In the rows, 128 means zero.
Known rows, with every step that occurs:
M > C > P > G: [111  74 123 137 142  83 142 185 146 108  71 139 168 140 120 131 109 101
  90 131 129 134 114 211  79 112 158 132  93 194 158]
Z > V > E: [ 76 124 165 123 100 114 113 131 124 130 161  70 128 106 148 131 150 131
 146 130 164 114 150 126 147 127 124 124 114 119 131]
Z > V > M > C > P: [ 96 126 116 139 136 129 133 154 192 131  63 109 143 143 188 177 133  62
 161 134 144 129 124 174 111 137 117 147  39 148  91]
E > X > V: [126 143 140 158 134 109 124 115  99 131 130 134  81 100 131 103 122  99
 136 155 114 111 177 134 101  96 133 184 123 131 134]
E > X > Z: [132 155 134 140 128  87 117 136  89 110 114 144 103  96 132 125 124 154
 125 171 136  97 168 122 102 121 137 167 123 147 118]
C > M > V > G > P > E: [157 148  94 138  74 161 179  98 135 180 126 150 150 175  66 111 152 166
 155 105 143 184  47 105 144 161 130  70 124 129 193]
P > C > V > G: [170 132  99 147 152 132 118 106 164 127  95 118 134 143 138  97 188 150
 134 137 140 136 142 108 131 104 126 122 135 170 161]
V > E > X > G > P > C > M: [125 120 141 103 148 154 136 106 147 126 128 112 119 188  90 125 134 163
  49 127  98 125 147 135 173 180 142 109 154 108 166]
M > V > E: [122 113 182 134 109 122 161 145  97 146 157  93 131 114 102 151 121 128
 128 153 124 144 139 142 158  85 154 102 150 122 137]
G > P > L: [110 119 170  75 126 150  97 143 141 129 156 136 141 120 134  81 141 160
 127  95 154  86  90  80 148 156 154 101 145  95 144]
M > V > X: [168 116 158 133 109 115 144 152  99 122 165 149 157 110 182 172 102 113
 168 145 123 160  97 149 155  56 153 133 130 151 125]
Z > P > G: [125  99 124 154  88  73 112 168  79 132 156 168 171  82  98 107 145  99
 151 109 146 126 131 180  97 113 109 138 138 145 160]
P > C > M > V > X: [200 124 153 116 127 160 148 115 111 103 148 145 165 135 211 197 147 112
 138 117  84 162 124 143 188 113 119 110 135 160 163]
V > E > X > Z > P > C > M: [134 153 135 121 139 131 141  95  75  93 114 121 123 102 128 194 165 130
 105 131 104 120 223 127 137 200  59 112 165  97 114]
V > E > X > Z: [ 97 155 148 128 129  96 129 127  85 117 127 103 101 109 104 148 117 170
  98 184 137 115 186 121 126 140 124 133 150 117  90]
V > L: [106 103 157 103 110 109 113 140  93 124 150 129 112 106 126 104 131 152
 143 112 171 137 124  99 140  87 116 127 113 109 122]
P > E > X > V: [133 152 148 165 105 140 141 134 104 135 121 120  66  77 100  86 128  96
 122 118  90 105 163  95 106 107  92 156 131 130 139]
G > P > E > X > V: [127 145 136 155 122 158 131 122 132 143 137 123  82 119  96  92 111 120
 113 109 112  95 121  82  94 149 117 138 145 112 145]
Z > V: [106 128 151 136  93 107 102 138 128 120 142 112 129  94 175 107 159 112
 173 121 159  98 131 128 120 113 136 162  87 147 160]
E > X > G > P: [123 118 129 134 127 105 117 155 144 135 128 160 107 152  88  79  94 150
 105 139 134 109 101 143 115 106 188 169 121 130 159]
G > P: [139 114 158 118 134 117 103 150 141 133 157 140 142 147 133 104 149 165
 128 137 174  91  97 108 125 137 170 147 128 134 168]
M > V > X > Z: [179 132 125 104 121 129 138 141  96 112 168 146 150  92 187 175  91 129
 172 146 104 139 123 152 146  93 143 148 132 156  90]
V > G > P: [125 121 108 135 121 117 110 144 166 167 143 152 149 166 104  88 153 193
 156 148 208 122  72 111 106 146 171 126 123 127 173]
Z > P: [142 115 161 145 107  93 117 167  90 119 146 160 137  74 136 121 165 102
 176 119 163 103 144 139 116 100 116 167 129 121 148]
E > X > G: [128 128 144 141 107  87 127 162 118 125 115 158  91 111  94  75 110 129
 118 149 115 117 142 158 129  68 167 191 109 148 151]
M > V > G > P > C: [150 105 109 146 139 176 140 148 194 165 128 133 146 155 117 132 127 160
 148 115 138 114  75 111  98 138 177  71 155 124 198]
M > C > V > E > X: [ 74 118 161 147 170  69 165 104  89 103  79  97 128 158 109 153 124  92
 102 190 134 192 153 146 127  77 136 113 127 123  89]

Rows:
[135 108 138  42 121 168 100 159 164 115 182 162 150 119 150  81  89 151
 132  75 117 119  68 121 187 121 159 134 143 100 102] -> V > X > G > P > L
[ 91 129 123 133 118 165 136 102 108 150 146 119  66 119  84  95  80 130
 113  75 127 131 108  62  99 140  85 100 140  66 104] -> G > P > E > X > V > L
[ 94 151  59 152 141 159 101 106 193 135 100 117 114 134 155 143 122 173
 148 120 154  79 119  93  49 210 137 102 121 115 146] -> E > X > Z > V > G > P > C
[ 51 125 125 130 113 120 121 119 150 141 146  94 105 152  97 110  82 138
 108 126 140 118 113 149 124 142 163 133 116  94 128] -> Z > V > E > X > G > P
[104 173 123 151  77 121 126 130 109 113 101 107  89  62 136 121 120 128
 144 107 115  89 149  91  93 149  87 141 103 138 118] -> P > E > X > Z > V
[117 108 155 121 132 123 133 181 157 140 112 142 157 130 128 133 159  86
 170 171 134 143 126 142 145 111 129 149  88 119  99] -> V > M > C
[147 114 162 102 145 180 156  98 137 135 155  89 158 182 123 176 153 146
  86 117 101 137 126 120 177 178 145  57 168 114 178] -> G > P > C > M > V > E
[123 126 142 129 102 109  98 136 123 110 167 131 150 100 228 155 133 114
 187 122 161 129 108 137 146 102 124 160  91 146 119] -> Z > V > X
[125 106 105 105 133 174 162  88 124 131 121 150 104 174  93 134  74 127
  93  76  73 173 100 135 151 124 141  79 128  89 154] -> E > X > G > P > C > M > V > L
[106 145  74 163 142 128 125  97 150 177 134 150  96 160  98  93 114 144
 148 161 168 133 114 123  67 148 153 142 129 105 142] -> E > X > V > G > P
[142 106 117 131 148 163 103 154 206 150 129 131 141 153 126 110 164 189
 129 123 169  83  94  88 104 168 159 101 145 128 195] -> V > G > P > C
[137 157 132 129 179 126 125  83 107  94  99  71 102 127 132 158 140 149
  64 165  93 116 215 104 140 136 104 108 170 143  88] -> P > C > V > E > X > Z
[148  84 104  72 167 171 103  99 166 109 139 112 113 157 114  73 113 144
  92  67 102 134 110 105 163 103 135 118 137 119 116] -> X > G > P > C > V > L
[121 145 160 165 104 120 131 153 125 139 115 137 108 134  91 109 124 156
  96 117 149  98  85  69 103 136 134 108 139 122 169] -> G > P > E > X
[162 112 104 104 165  95 138 123  90  60 127 162 178  94 203 179 124  64
 197 137 121 176 135 171 119  97  93 172 129 134  34] -> M > C > V > X > Z > P
[ 89 116 143 122 133 114 131 146 138 145 143 119 105 161  60  99  88 166
  76 154 138 122 120 140 142 127 175 134 148  99 131] -> V > E > X > G > P
[150 118 168 113 166 136 117 106 132 104 129  62 130 135 139 134 177 138
  78 138 115 120 179 102 175 108 115 105 163 150 132] -> P > C > V > E
[184 141 121 150 152 143 106 119 138 130 115 130 146 114 156 155 199  70
 154 116 111 125 173 122 162 118  58 133 136 129  97] -> Z > P > C > V > M
[141 161 157 185 108 105 144 161 115 119  49 126  81 120 118 136 117 134
  68 120 138  98 132 105  99 106 113 132 104 172 162] -> C > P > E > X
[120 142 118 107 104 119  98 124 128 108 144 110 123  74 177 113 150 134
 175 123 141  80 156 130 113 146 124 178  94 152 122] -> X > Z > V
[ 85 137 134  77 109 160 180  79  99 148 139 126 120 170  57 113  78 133
  86 106  76 185 107 144 194 146 155  61 152  64 120] -> C > M > V > E > X > G > P > L
[130 116 137 130 156 125 140 177 173 133  60 132 144 154 149 169 138  88
 131 159 141 132 127 169 129 119 128 152  68 154  96] -> V > M > C > P
[132 170 113 158 116 177 125 117 149 184 136 124  89 138  84 113 123 102
 122 127 108 116 127  84 124 166  86 125 130  95  95] -> G > P > E > X > V > M
[141 181  53 155 127 123 140  76 131 149  85 133 112 166  71  95 128 187
 117 140 153 151  98  77  94 160 111 101 137 143 107] -> C > V > G > P > E > X > Z
[145  93 117  89 135 186  86 155 215 104 175 121 145 122 211 128 104 126
 145  70 105  86  84 134 151 142 152 151 121 137 144] -> Z > V > X > G > P > C
[179 141 118 120 176 166  87 102 184 146 129 108 152 185 152 139 183 130
 110 136 124 112 126  91 172 150 117 112 136 144 113] -> G > P > C > V > M
[177 130  60 122 122  70 106  98  58  96 165 164 195  99 162 154 119 104
 155 122 118 175 144 193 130 117  76 150 152 175  55] -> C > V > X > Z > P > G
[ 74 111  82 149 150  55 165 103  52  96  93 125 166 121  71 165  98  72
 115 159 106 199 175 204  77 129  89  99 158 119  48] -> M > C > V > E > X > Z > P > G
[ 96 124  71 172 157 115 149 131 148 154  61 137 129 159 105 156  80  41
  99 162  86 167 159 221  72 132 105 142  87 156  76] -> E > X > V > M > C > P > G
[171 153 113  64  97 155 155  88  48  94 166 179 171  69 190 185 121  92
 198  77  86 180 133 146 181 147  71 105 147  91  64] -> C > M > V > X > Z > P > L
